Each row was made from one walk, in order. Every step used is in the known rows, and no mark comes twice. Write each row's walk.
Known rows
Y/L/G: [ 1.94 -1.91 -1.04  2.68 -1.02 -0.57 -2.35 -0.26  0.83  0.38  0.26 -0.45
  0.85  0.03  1.31 -1.87  2.59  0.61 -0.17  0.15 -0.52 -0.20 -2.29  1.52]
F/Z/X: [ 1.68 -2.17  1.21  3.56 -1.49 -1.21 -1.48 -2.09  1.88 -0.44  0.27  0.02
  2.27  0.41  0.42 -1.15  2.01  0.70 -2.94  1.94  0.74 -2.77 -2.40  0.98]
Z/X/G/L: [ 1.25 -0.27  1.57  2.68 -0.67 -0.88 -0.93 -0.72  2.14 -0.80  1.59 -0.55
  1.44  0.14  1.61 -1.39  2.57  0.94 -2.13  1.71  0.46 -2.49 -1.90  1.37]
L/Y/F/Z/X: [ 3.22 -1.69  0.55  4.11 -1.51 -0.30 -0.80 -2.29  0.79 -0.91  0.83  0.86
  2.10  0.59 -0.36  0.22  3.56  0.50 -2.98  2.06 -0.11 -3.37 -1.80 -1.07]
Z/X/G/L/Y: [ 2.19 -0.19  1.05  3.20 -0.37 -0.32 -1.05 -0.64  2.15 -1.96  1.83 -0.14
  1.44  0.10  1.70 -0.61  1.72  0.89 -1.38  2.25 -0.69 -3.15 -1.27 -0.15]
Y/L/G/X/Z/F: [ 1.60 -0.52 -1.79  2.89 -1.09 -0.65 -2.75  0.57  3.04  0.80 -0.01  0.36
  0.73  0.04 -1.27 -1.81 -0.99  0.83  1.39  0.86  0.36  0.61 -2.63  1.34]
Y/L/G/X: [ 1.87 -0.85 -1.87  2.80 -1.27 -0.69 -3.53  0.53  1.68  0.64  0.81 -0.73
  0.18 -0.35  1.63 -1.69  1.02  0.95  0.88  0.18 -0.46  0.01 -2.67  0.92]
Z/F/G/L: [ 2.21 -0.19 -0.03  1.68 -1.39 -0.29 -1.11 -0.46  0.80 -1.00 -0.02 -0.85
  0.96  0.16 -0.38 -1.91 -1.70 -0.04 -0.40  2.11 -0.02 -0.30 -0.61  1.93]
L/Y: [ 2.82 -1.24 -1.08  3.34 -0.62 -0.59 -1.68 -0.62  1.04 -1.64  0.56  0.36
  1.31  0.25  0.09 -0.02  0.53 -0.06 -0.27  2.08 -0.72 -1.31 -0.89 -0.04]
Z/L/G/X/Y/F: [ 2.26 -0.40 -2.55  3.86 -0.39 -0.35 -2.26 -0.23  0.91  0.90  1.00  0.18
 -0.05 -0.24  2.37 -0.65  5.05  0.22 -1.99 -0.16 -2.23  1.81 -1.23  0.09]
F/Y/L/G/X/Z: [ 1.21 -0.66 -0.83  3.74 -0.66 -0.92 -2.98  0.49  2.23  1.21 -0.56 -0.14
  0.77 -0.09  0.54 -0.69  0.39  0.38 -0.53  1.63  1.24 -0.36 -2.08  0.68]
F/Y: [ 2.22 -1.37  0.84  3.72 -0.94 -0.49 -1.60 -0.63  1.34  0.15 -0.23 -0.27
  1.09  0.31  0.82  0.51  1.41 -0.59 -2.40  1.93  1.33 -1.22 -0.84  1.08]
Y/F/Z: [ 2.25 -1.69  1.23  3.11 -1.70 -0.62 -1.12 -1.72  0.22  0.35  1.18  0.28
  1.87  0.48 -0.98 -0.68  4.39  0.35 -2.17  1.92  0.73 -1.30 -1.60  0.96]
X/G: [ 1.23 -1.42 -0.07  3.20 -0.62 -0.58 -1.61 -0.33  1.54 -0.65  2.33 -0.29
  0.45 -0.14  0.65 -1.42  3.10  0.68 -1.15  1.41  0.88 -0.57 -2.22  1.77]
F/Z/L/Y: [ 2.71 -2.04 -0.13  3.47 -0.91 -1.07 -1.81 -1.60  1.55 -2.02  0.53  0.69
  2.14  0.46  0.94 -0.52  2.22 -0.24 -2.05  1.58 -1.25 -0.71 -1.55  0.28]
X/G/L/Y: [ 2.29  0.11  1.01  2.75 -0.29 -0.29 -1.15  0.01  1.52 -1.82  2.32 -0.04
  1.14  0.03  0.84 -0.65  1.55  0.50  0.07  2.54 -0.76 -1.56 -0.57  0.44]
Y/L: [ 2.08 -1.88 -1.25  2.46 -1.17 -0.92 -2.32 -0.40  0.81  0.11 -0.39 -0.50
  1.35  0.30  1.03 -0.95  0.43  0.28 -0.36  0.36 -0.65 -1.58 -2.18  1.95]
G/X/Z/L/Y: [ 2.06 -0.48 -3.03  3.30 -0.01 -1.42 -2.41 -0.04  2.00 -1.51 -0.88  0.62
  1.46  0.06  0.25 -0.01 -0.55 -0.17 -0.52  2.07 -0.65 -0.12 -1.72 -0.10]
X/G/L: [ 1.30 -0.05  1.50  2.32 -0.54 -0.84 -1.19  0.11  1.48 -0.61  2.10 -0.67
  1.03  0.12  0.99 -1.45  2.45  0.64 -0.69  2.15  0.35 -0.91 -1.20  1.86]
L/G/X/Z/F: [ 1.49 -0.18 -1.12  3.50 -0.63 -0.48 -2.03  0.28  3.08  0.28  0.59  0.66
  0.64 -0.25 -2.12 -1.72 -0.24  0.64  0.87  2.34  1.32  1.35 -2.01  0.83]
Y/F/G: [ 2.18 -1.44 -2.03  2.46 -1.36 -0.07 -1.31 -1.11 -1.84 -0.14  0.06 -0.77
  0.38 -0.26 -0.13 -1.23  2.75 -0.12 -1.93  1.47  0.59 -0.61 -1.68  1.40]
F/Z/L/G: [ 1.71 -2.14  0.69  3.24 -1.03 -0.98 -1.82 -1.63  1.72 -0.55  0.67  0.12
  1.48 -0.04  1.18 -2.22  5.14 -0.01 -2.46  0.97 -0.10  1.27 -2.12  1.22]
Z/L/G/X: [ 1.78 -0.78 -1.89  3.19 -0.77 -0.82 -2.90  0.00  2.12 -0.33  0.56 -0.44
  0.17 -0.58  1.99 -1.46  2.94  0.27 -0.84  0.37 -0.12  1.98 -2.36  0.86]

Write each row's walk
[ 1.37 -1.39 -1.83  2.54 -0.80 -0.36 -1.06 -0.89  0.68 -0.85 -0.73  0.08
  0.96  0.12 -2.28 -2.03 -1.66 -0.41 -0.63  2.66  1.19 -0.14 -1.80  2.28]
X/Z/F/G
[ 1.57 -0.19 -2.35  3.76 -0.54 -1.06 -2.40  0.17  1.65  0.32  1.16  0.02
  0.46  0.00  1.59 -0.36 -0.65  0.68 -0.38  1.29 -1.92 -0.54 -0.72  0.54]
G/X/Y
[ 0.98 -0.24 -1.59  3.34 -0.21 -1.01 -2.26  0.07  1.92  0.38  0.28  0.13
  0.73 -0.50 -0.96 -1.74  1.19  0.74  0.32  2.53  1.36  0.66 -2.19  0.74]
L/G/X/Z
[ 2.27 -0.15 -0.24  1.53 -1.30 -0.23 -0.84 -0.62 -1.86 -0.28 -0.16 -1.07
  0.87 -0.08 -0.02 -1.38  2.31  0.04 -1.58  2.10  0.14 -1.10 -0.74  1.40]
Y/F/G/L
[ 2.10  0.05 -1.89  4.26 -0.71 -0.20 -1.96  0.16  0.59  1.13  1.80  0.30
 -0.10 -0.48  1.02 -0.60  3.83  0.88 -0.72  0.91 -1.52  0.86 -0.79 -0.19]
L/G/X/Y/F
[ 2.92 -0.01  0.43  2.36 -0.55 -0.70 -1.29 -0.34  1.05 -1.78  0.08  0.06
  1.90  0.50  0.28  0.10  0.00  0.16  0.21  2.78 -1.25 -1.83  0.21  0.04]
G/L/Y
[ 1.94 -1.49  0.17  3.30 -1.00 -0.50 -1.65 -0.36  2.38  0.77 -1.56  0.52
  1.83  0.83 -1.25  0.15 -1.44 -0.57 -1.33  1.52  1.15 -1.64 -1.40  1.93]
X/Z/F/Y/L
[ 1.84 -1.55 -1.84  3.51 -0.47 -0.51 -2.24 -0.41  0.77  0.79  0.50  0.00
  0.84  0.07  2.00 -1.62  2.29  0.54 -0.40 -0.16 -3.03 -0.18 -1.08  1.26]
X/Y/L/G
[ 2.05 -0.33 -2.60  2.67 -1.68 -0.28 -2.54  0.15  1.55 -0.77  0.87 -0.65
 -0.25 -0.29 -0.15 -1.77 -2.58  0.17  0.34  1.54  0.59  0.09 -2.17  1.24]
Z/F/G/X
[ 1.79 -0.45 -1.29  3.35 -1.02 -0.55 -2.67  0.33  1.97  0.17  1.45 -0.32
  0.13 -0.56  0.76 -1.54  1.82  0.88  0.26  1.41  0.57  0.79 -1.90  0.43]
L/G/X
[ 1.84 -1.46 -1.42  4.15 -0.41 -0.74 -1.00 -1.37  1.42 -0.07 -0.06  0.23
  1.60  0.39  2.16 -0.39  1.06  0.24 -2.81  1.02 -1.99 -2.37 -1.12  0.67]
Z/X/Y
[ 2.01 -1.79  0.18  3.91 -0.85 -0.37 -1.08 -1.84  0.44  0.54  1.28  0.76
  1.52  0.19  1.41 -1.24  7.25 -0.05 -3.53  0.26 -2.06  1.29 -0.92  0.56]
X/Y/F/Z/L/G
[ 3.49  0.23  0.50  2.37 -0.72 -0.18 -0.77 -0.52 -0.28 -0.88  0.35  0.15
  1.69  0.50 -0.31  0.61  2.38  0.17 -0.53  2.53 -1.10 -1.74  0.40 -0.39]
G/L/Y/F
[ 3.00  0.13 -0.69  2.01 -1.22 -0.06 -1.16 -0.30  0.78 -2.19  0.11 -0.22
  0.97  0.09 -0.41 -1.01 -2.46 -0.31  0.31  2.69 -1.13 -0.85 -0.06  0.50]
Z/F/G/L/Y
[ 0.90 -0.31 -1.79  3.08 -0.34 -1.47 -2.16 -0.02  1.72  0.13 -0.31  0.07
  1.02  0.09 -1.00 -0.70 -0.80  0.52  0.20  2.67  1.28 -0.75 -2.03  1.14]
G/X/Z
[ 2.62 -1.19  1.25  3.84 -1.56 -0.06 -1.42 -0.40  2.72  0.01  0.01  0.21
  1.00  0.55 -0.35  0.49  0.07 -0.67 -2.01  1.74  1.31 -0.62 -0.88  1.16]
Z/F/Y
[ 1.91 -1.86 -1.85  3.92 -0.51 -0.50 -1.76 -0.94  1.33  0.60  0.04 -0.01
  1.33  0.04  2.88 -1.50  2.24  0.78 -1.94 -0.33 -2.76 -1.75 -1.78  0.79]
Z/X/Y/L/G
[ 1.57 -0.17 -2.01  4.15 -0.35 -0.62 -2.42  0.37  1.82  0.49  1.70  0.03
  0.19 -0.42  1.64 -1.22  1.51  0.83  0.03  1.23 -1.78  0.88 -0.73  0.11]
L/G/X/Y
[ 3.21 -0.47  2.19  3.24 -1.42 -0.67 -0.51 -1.96  0.79 -0.96  0.58  0.51
  2.70  0.75 -0.13  0.36  3.10  0.74 -2.62  2.65 -0.69 -3.72 -0.63 -0.97]
G/L/Y/F/Z/X
[ 2.17 -1.69  0.39  3.55 -1.16 -0.26 -2.46 -0.05  1.31  0.87 -0.13 -0.50
  0.90  0.07  1.80 -0.57  2.66 -0.03 -1.63  0.50  0.36 -0.49 -1.59  1.10]
F/Y/L/G
[ 2.27  0.00 -2.32  3.66 -0.71 -0.63 -2.00  0.02  0.39  1.09  1.32  0.03
  0.38  0.18  0.98  0.34  1.80  0.57 -1.07  1.13 -1.80 -0.65 -0.72  0.04]
G/X/Y/F
[ 0.76 -0.87 -4.04  2.31 -0.31 -1.54 -2.56 -0.34  0.47 -0.83 -1.05 -0.64
  0.39 -0.39  0.65 -2.03 -0.65 -0.30 -1.44  1.84  0.61  0.66 -2.76  1.70]
F/G/X/Z/L
[ 1.79 -0.68 -3.00  3.25 -0.84 -1.31 -3.32  0.39  1.47  0.71  0.57 -0.34
  0.67  0.26  2.21 -0.46 -1.54  0.77  0.25  0.14 -2.91 -1.50 -1.50  0.98]
G/X/Y/L
[ 2.70 -1.28 -2.04  3.16  0.04 -0.53 -0.86 -1.36  0.06 -0.99 -1.32  1.02
  1.85  0.42 -0.82  0.42  3.53 -0.62 -2.05  1.90 -0.40 -0.48 -1.36  0.15]
X/Z/L/Y/F
[ 1.65 -1.20 -0.46  3.05 -0.51 -0.73 -1.04 -0.75  2.40 -0.21 -0.63  0.75
  1.54  0.44 -2.55 -0.85 -0.82 -0.05 -0.41  2.51  1.09 -0.21 -1.45  1.89]
X/Z/F
[ 1.67 -0.61 -4.53  2.79 -0.06 -1.22 -2.40 -0.22  0.45 -1.98 -1.04 -0.03
  0.67 -0.35  0.55 -1.31 -1.45 -0.55 -0.83  2.22 -0.45  0.06 -2.05  0.31]
F/G/X/Z/L/Y
[ 1.04 -0.75 -2.59  2.82 -0.18 -1.74 -2.45 -0.32  2.06 -0.24 -1.04  0.07
  1.24  0.15  0.37 -0.70  0.32 -0.11 -1.13  1.66  0.47  0.32 -2.30  1.43]
G/X/Z/L
[ 1.73 -0.18 -0.11  3.99 -0.97 -0.73 -2.01  0.36  3.49  0.42 -0.48  0.49
  0.91  0.38 -1.60  0.56 -2.13 -0.36 -0.86  2.84  2.19 -0.41 -1.20  0.80]
G/X/Z/F/Y
[ 2.33  0.12 -0.93  2.07 -0.49 -0.42 -0.68 -0.56  0.77 -2.08 -0.92  0.34
  1.57  0.46 -2.24 -1.28 -3.10 -0.35  0.35  3.60 -0.15 -1.01 -0.16  0.82]
X/Z/F/G/L/Y
[ 1.31 -1.70 -0.09  3.64 -0.69 -0.54 -1.43 -1.01  2.05 -0.65  1.90 -0.38
  0.90 -0.21  1.48 -1.38  3.08  0.78 -2.56  1.23  0.96 -2.12 -3.01  1.32]
Z/X/G
[ 2.47 -0.21  2.84  3.00 -1.16 -0.28 -0.78 -0.92  0.65 -1.14  3.20  0.47
  1.78  0.42 -0.56 -0.54  4.63  0.89 -1.14  2.77 -0.20 -2.07 -0.71 -0.13]
X/G/L/Y/F/Z
[ 2.28 -1.80  0.13  3.16 -1.36 -0.69 -2.34 -0.31  1.19  0.62 -0.69 -0.68
  1.30  0.47  1.51  0.23  0.59 -0.28 -1.95  0.70  0.22 -2.00 -1.54  1.53]
F/Y/L
[ 1.95 -0.75 -1.23  3.77 -1.26 -1.07 -2.04 -0.98  1.21  0.60  1.17  0.47
  1.18  0.37  1.60 -0.18  3.60  0.26 -2.85  0.47 -2.27 -0.10 -1.21  0.34]
G/X/Y/F/Z/L
[ 2.15 -1.53 -1.67  2.56 -1.46 -0.04 -1.57 -0.72  0.72 -1.14  0.38 -0.51
  0.20 -0.12 -0.58 -1.86 -1.09 -0.38 -0.75  1.60  0.41  0.08 -1.80  1.91]
Z/F/G
[ 2.78  0.27  1.20  2.80 -0.62  0.18 -0.78 -0.09  0.27 -1.23  2.44  0.18
  1.04  0.16  0.16 -0.08  4.01  0.62 -0.66  2.33 -0.50 -1.48 -0.48 -0.17]
X/G/L/Y/F
[ 2.23 -0.01 -1.19  2.10 -0.72 -0.40 -0.56 -0.59 -1.91  0.21  0.17 -0.48
  0.91  0.05  0.92 -1.01  1.85 -0.07 -1.90  1.72 -2.26 -1.03  0.51  1.13]
X/Y/F/G/L
[ 3.31 -1.58 -3.18  2.67 -0.83  0.12 -1.47 -1.21 -1.55 -1.80 -0.32 -0.40
  0.52 -0.25  1.20 -0.53  3.19 -1.01 -2.62  0.92 -1.20 -0.05 -1.57  0.08]
Z/L/Y/F/G
[ 2.14 -1.53  0.48  3.85 -1.06 -0.68 -0.96 -1.63  0.03  0.80  1.45  0.76
  1.76  0.56 -0.13 -0.32  3.92  0.31 -2.65  1.55 -1.58 -1.34 -0.48  0.66]
X/Y/F/Z
